Known rows, with every way that one mark hangs from another:
[B [A [T L]] [S E]]: -.15  -.18  -.22  .17  .02  -.05  .01  .16  .01  -.06  .00  -.07  .26  .36  -.02  -.05  -.11  .15  -.01  -.01  -.10  -.04  -.12  -.03  -.04
[E S]: .05  -.04  .01  .12  -.01  -.02  -.02  .11  .01  -.06  .01  -.03  -.04  .09  .00  -.01  -.04  .07  .02  -.11  -.02  .00  .01  .01  -.07
[B [A T] [S E]]: -.13  -.07  -.20  .14  .00  -.09  .00  .13  .02  -.02  .00  -.10  .24  .29  -.02  -.06  .08  .06  .01  -.05  -.17  -.04  -.10  -.02  -.04
[M [K V] [S E]]: -.05  .00  -.06  .09  .01  -.04  .09  .25  -.03  -.12  .02  -.15  -.13  .20  -.04  -.14  .10  -.09  .03  -.19  -.17  -.08  .02  .00  .16
[A [E [K B]] T]: -.05  .02  -.13  .00  -.02  .00  -.08  .26  -.04  .01  .05  .13  .00  -.33  .02  -.01  .22  .04  -.04  -.16  .02  .17  -.07  -.08  .17
[T A]: -.03  .09  -.01  -.01  .01  -.05  -.07  -.03  -.01  .10  .05  .03  .00  -.01  .00  -.11  .16  .00  .00  .03  -.02  .05  .03  .01  -.02
[K M V]: -.01  -.04  .01  -.02  .05  -.03  -.04  -.02  -.01  -.08  -.05  -.04  .01  -.31  .01  -.07  .00  -.11  .03  -.24  -.04  -.09  -.06  .01  .07
[K B [E S]]: -.04  -.02  .03  .16  .01  -.03  -.05  .03  .02  -.11  .03  -.07  .08  -.39  -.03  .00  .01  .03  .07  -.28  -.07  .10  -.05  -.02  .07
[E [K B]]: -.05  .10  .00  .05  .00  -.02  -.11  .06  -.05  .01  .02  -.03  -.10  -.42  .03  -.11  .06  -.02  -.02  -.09  .06  .03  -.09  -.01  .24
[K V]: .02  .11  .01  -.05  .02  .00  -.03  .03  .02  -.07  -.02  -.01  -.02  -.08  .02  -.06  -.04  -.04  .01  -.17  .01  -.04  -.01  .02  .05
[S E]: -.05  .03  -.04  .05  -.01  -.04  .05  .08  -.01  -.03  .00  -.06  -.01  .14  -.03  -.07  .10  .04  .00  .02  -.04  .05  .01  -.01  -.03
[A [E S] [T L]]: .03  -.25  -.13  .10  -.02  .04  .01  .34  .02  -.09  .03  .14  .11  .25  -.02  .10  -.08  .20  -.02  -.16  .01  .13  .01  -.08  -.14
[K B [M S] V]: -.07  -.11  .00  .12  .08  -.04  -.15  .02  -.03  -.11  -.02  -.17  -.06  -.64  .02  -.02  .00  -.19  .06  -.31  -.08  -.18  -.08  .01  .23
[K B E]: -.11  .03  .02  .04  .01  -.01  -.03  -.07  .01  -.05  .02  -.03  .08  -.49  -.03  .01  .06  -.04  .05  -.15  -.06  .11  -.06  -.03  .12
[K [B S] M]: -.08  -.09  -.05  .17  .05  -.01  -.11  -.12  -.03  -.08  .00  -.17  -.02  -.60  .00  -.01  -.03  -.10  .06  -.16  -.10  -.12  -.13  .01  .17
[M [K E]]: -.07  -.01  -.01  -.03  -.02  -.01  .12  .04  -.02  -.04  .03  .03  .08  .03  -.06  -.06  .11  -.03  .03  -.12  -.14  .11  -.02  -.04  .12
[S [E [K B M]]]: -.13  -.01  -.04  .14  .03  -.08  -.07  .07  -.10  -.03  .01  -.11  -.10  -.48  .00  -.17  .19  -.04  .01  -.15  -.03  .03  -.12  -.02  .25
[E [K B M V] S]: -.02  .01  .02  .16  .04  -.06  -.17  .16  -.05  -.13  .00  -.11  -.14  -.61  .05  -.17  .02  -.06  .03  -.45  .00  -.06  -.15  .01  .25
[T [A [E [K V] S]]]: .02  .16  -.08  -.01  -.01  -.06  -.12  .36  -.01  .02  .06  .05  -.13  -.01  .03  -.15  .25  .03  -.01  -.29  -.02  .16  -.02  -.03  .10
[T [A [E S]] L]: .01  -.09  -.08  .06  -.01  .00  -.05  .26  .01  -.02  .06  .07  .02  .17  -.01  .01  .06  .14  .00  -.09  -.01  .16  .01  -.04  -.10
[S [E [K B M V]]]: -.12  .09  -.03  .08  .05  -.08  -.10  .11  -.07  -.10  -.02  -.13  -.12  -.57  .02  -.24  .15  -.09  .02  -.31  -.02  -.01  -.14  -.01  .28
[K [B A] E V]: -.16  .11  .00  -.07  .03  -.06  -.08  .00  .06  -.12  -.05  -.09  .21  -.44  .00  -.08  .05  -.10  .07  -.34  -.12  .02  -.14  -.01  .17
[E [K B V] S]: .01  .16  .02  .11  .01  -.05  -.17  .20  -.02  -.12  .02  -.07  -.17  -.39  .06  -.17  -.02  -.01  .01  -.38  .06  -.03  -.09  .02  .22
[K [B S] E M V]: -.13  -.06  -.04  .10  .08  -.03  -.10  -.09  -.01  -.14  -.02  -.15  .10  -.79  -.02  -.05  -.03  -.18  .09  -.41  -.15  -.06  -.18  .01  .24
[M [K B V] [S E]]: -.11  .08  -.04  .12  .02  -.05  .01  .20  -.03  -.18  .01  -.19  -.15  -.17  -.02  -.17  .13  -.13  .05  -.25  -.17  -.11  -.01  .01  .27
[A [E K S]]: .05  -.01  -.06  .07  -.04  .00  -.02  .35  -.02  -.02  .04  .03  -.12  .08  .01  .01  .13  .09  -.02  -.16  .00  .18  -.05  -.05  .06
[A [T L]]: -.02  -.19  -.08  .04  .01  .01  .01  .11  -.01  -.02  .01  .12  .15  .15  .00  .02  -.16  .12  -.03  -.02  .07  .01  -.01  -.04  -.06
[B S]: -.01  -.03  -.06  .10  .01  .02  -.03  -.03  -.01  -.01  .01  -.08  -.01  .00  .00  .03  -.08  -.03  .01  .00  -.05  -.07  -.06  .02  .05

Rows:
-.04  .05  .00  .08  .03  -.01  -.04  .13  -.03  -.14  .02  -.12  -.14  -.31  .00  -.11  .03  -.16  .05  -.27  -.13  -.14  -.03  .02  .29 | [M [K B V] S]
-.04  -.04  -.09  -.07  .00  .03  -.02  .15  .01  .02  .04  .11  .05  .08  -.01  .01  .09  .07  -.02  .03  .01  .17  .00  -.04  -.05 | [T [A E] L]
-.06  -.06  -.03  .02  .01  -.01  .07  .15  -.02  -.09  .03  -.08  .01  -.06  -.06  -.03  .06  -.16  .05  -.27  -.19  -.01  -.04  -.02  .23 | [M [K E V] S]
-.03  -.11  .02  .08  .04  -.06  -.02  .05  .00  -.13  -.02  -.05  .09  -.29  -.02  -.04  -.01  -.06  .08  -.45  -.11  .03  -.08  -.02  .03 | [K [E S] M V]
.03  -.19  -.15  .11  -.03  .02  -.01  .43  -.03  -.03  .06  .14  .04  .22  .01  .04  -.02  .20  -.06  -.17  .06  .19  -.06  -.09  .01 | [A [E K S] [T L]]
-.12  -.17  -.01  .13  .08  -.05  -.10  -.03  -.02  -.10  .00  -.16  .06  -.74  -.02  .02  .05  -.22  .08  -.41  -.14  -.06  -.12  -.02  .26 | [K B E [M S] V]
-.01  .06  .01  .19  -.01  -.03  -.13  .17  -.04  -.03  .04  -.08  -.15  -.30  .04  -.11  .03  .06  .00  -.21  .04  .02  -.09  .00  .18 | [E [K B] S]
-.08  -.16  -.18  -.05  -.02  .00  .00  .36  -.01  .03  .01  .11  .20  .24  .01  .03  .04  .13  -.07  -.07  .01  .17  -.15  -.10  .07 | [B [A [E K] [T L]]]
-.05  .03  -.07  .13  .02  -.07  -.03  .28  -.06  -.01  .03  -.14  -.17  .03  .01  -.10  .11  -.08  -.03  -.17  -.02  -.02  -.06  -.01  .23 | [M [S [E [K V]]]]
.03  .02  -.07  .03  -.02  -.04  -.07  .23  .02  .02  .07  .04  -.01  .10  -.02  -.02  .23  .08  .02  -.12  -.08  .16  .06  -.03  -.09 | [T [A [E S]]]
-.10  .13  -.14  .06  .00  -.02  -.17  .17  -.04  .07  .09  -.03  -.11  -.42  .01  -.10  .26  -.03  -.01  -.09  -.06  .13  -.11  -.02  .26 | [T [A [E [K [B S]]]]]
.00  .10  -.06  -.13  -.02  .02  -.03  .30  -.03  -.02  -.01  .06  -.11  -.11  .02  -.03  .13  -.03  -.04  -.20  .02  .12  -.08  -.04  .18 | [A [E [K V]]]
-.04  -.19  .01  .14  .02  -.05  -.01  .00  -.02  -.06  .02  -.06  .11  -.24  -.05  .02  .05  .00  .07  -.28  -.13  .09  -.07  -.03  -.01 | [K [E S] M]
-.07  -.12  -.22  .00  -.02  -.01  -.01  .20  .03  -.01  .01  .02  .26  .17  -.02  .09  .10  .04  .00  -.10  -.17  .03  -.10  -.06  -.02 | [B [A E T] S]
-.07  -.21  -.02  .08  .06  -.04  -.03  .03  -.02  -.05  .00  -.12  .08  -.38  -.03  .06  .03  -.18  .06  -.33  -.14  -.04  -.08  -.03  .17 | [K E [M S] V]
.04  -.09  -.14  .08  -.04  -.03  -.01  .41  -.03  .01  .06  .13  -.01  .16  .01  .00  .15  .14  -.04  -.20  .00  .18  -.04  -.08  .02 | [A [E K S] T]
-.06  .01  .02  .15  -.01  -.03  .03  .10  -.01  -.14  .04  -.06  .02  -.27  -.05  -.10  .09  .01  .08  -.30  -.17  .08  -.06  -.02  .15 | [M [K B [E S]]]
-.06  .11  -.09  -.17  -.01  -.02  -.05  .32  .01  -.03  -.03  .00  .06  .00  .03  -.06  .16  -.02  -.03  -.21  -.05  .08  -.14  -.05  .18 | [B [A [E [K V]]]]
-.13  -.26  -.02  .19  .06  -.04  -.07  -.06  -.04  -.05  .02  -.15  .09  -.66  -.04  .10  .09  -.15  .07  -.23  -.16  -.01  -.11  -.04  .21 | [K B E [M S]]
-.13  .01  -.12  .13  .00  -.07  .00  .08  .02  -.03  -.01  -.19  .13  .21  -.03  -.07  .05  .02  .03  -.01  -.18  -.05  -.12  .01  .03 | [B A [S E]]
-.17  -.07  -.04  .09  .00  -.06  .01  .09  -.01  -.08  .03  -.17  .14  -.22  -.04  -.02  .14  -.12  .07  -.18  -.26  .00  -.12  -.04  .28 | [M [K [B A] E] S]
-.09  -.05  -.07  .20  .04  -.02  -.13  -.01  -.10  -.02  .03  -.15  -.09  -.63  .03  -.09  .03  -.10  .01  -.18  -.05  -.07  -.21  .00  .32 | [E [K [B S] M]]
-.11  -.09  -.04  .19  .07  -.07  -.09  .08  -.03  -.14  -.02  -.23  -.09  -.51  -.01  -.07  .10  -.16  .06  -.31  -.12  -.14  -.06  .01  .20 | [K B [M [S E]] V]
-.17  .13  .00  -.08  .01  -.04  .00  .07  .03  -.16  -.03  -.08  .18  -.32  -.02  -.18  .12  -.10  .08  -.35  -.21  .02  -.14  -.01  .27 | [M [K [B A] E V]]
-.02  -.08  -.15  -.07  .00  .04  -.01  .37  -.03  -.04  .01  .19  .05  .05  .03  -.02  -.03  .09  -.07  -.21  .09  .14  -.09  -.08  .13 | [A [E [K V]] [T L]]
.01  .03  -.05  .10  -.02  .01  -.10  .30  -.03  -.06  .05  -.02  -.13  -.30  .02  -.02  .14  .05  .00  -.22  .00  .15  -.08  -.05  .17 | [A [E [K B] S]]
-.12  -.08  -.02  .13  .01  -.02  .02  .05  -.03  -.08  .06  -.12  .00  -.31  -.06  -.01  .11  -.12  .06  -.19  -.20  .03  -.05  -.04  .28 | [M [K B E] S]
-.07  -.22  -.07  .21  .04  -.07  .02  .08  -.06  -.02  .01  -.18  -.03  -.05  -.04  .01  .12  -.08  .02  -.06  -.14  -.05  -.04  -.02  .06 | [K [M [S E]]]
-.09  .05  -.08  .00  .00  .00  -.13  .23  -.04  .04  .08  .06  -.06  -.32  .03  -.09  .16  .08  -.04  -.06  .06  .20  -.09  -.06  .21 | [T [A [E [K B]]] L]
-.12  .01  .00  -.02  .06  -.06  -.14  -.02  .03  -.13  -.07  -.14  .12  -.58  .04  -.12  .05  -.13  .07  -.32  -.11  -.14  -.15  .02  .16 | [K [B A] M V]
-.09  -.10  -.16  .08  .00  -.05  -.04  .07  .02  .02  .00  -.04  .25  .16  .01  -.01  -.02  .03  .01  -.06  -.12  -.08  -.11  -.01  -.01 | [B [A T] S]
-.15  .21  -.05  .03  .01  -.11  -.11  .20  -.01  -.08  -.02  -.15  .02  -.23  .05  -.25  .15  -.02  .01  -.25  -.05  -.01  -.16  .00  .25 | [S [E [K [B A] V]]]
-.09  .03  -.05  .04  .03  -.08  -.03  .17  -.07  -.03  -.02  -.07  -.08  -.20  .01  -.21  .14  -.07  -.01  -.24  -.02  .01  -.11  -.01  .19 | [S [E [K M V]]]
-.09  .01  -.11  .14  .04  -.06  -.05  .14  -.08  -.05  .00  -.15  -.10  -.22  .00  -.19  .07  -.09  .00  -.26  -.09  -.07  -.16  .00  .23 | [B [S [E [K M V]]]]
-.10  .11  -.13  -.04  .02  .00  -.13  .16  .06  -.16  -.04  -.15  .10  -.34  .02  .00  .04  -.08  .05  -.28  -.16  -.06  -.17  -.01  .17 | [K [B [A E] S] V]
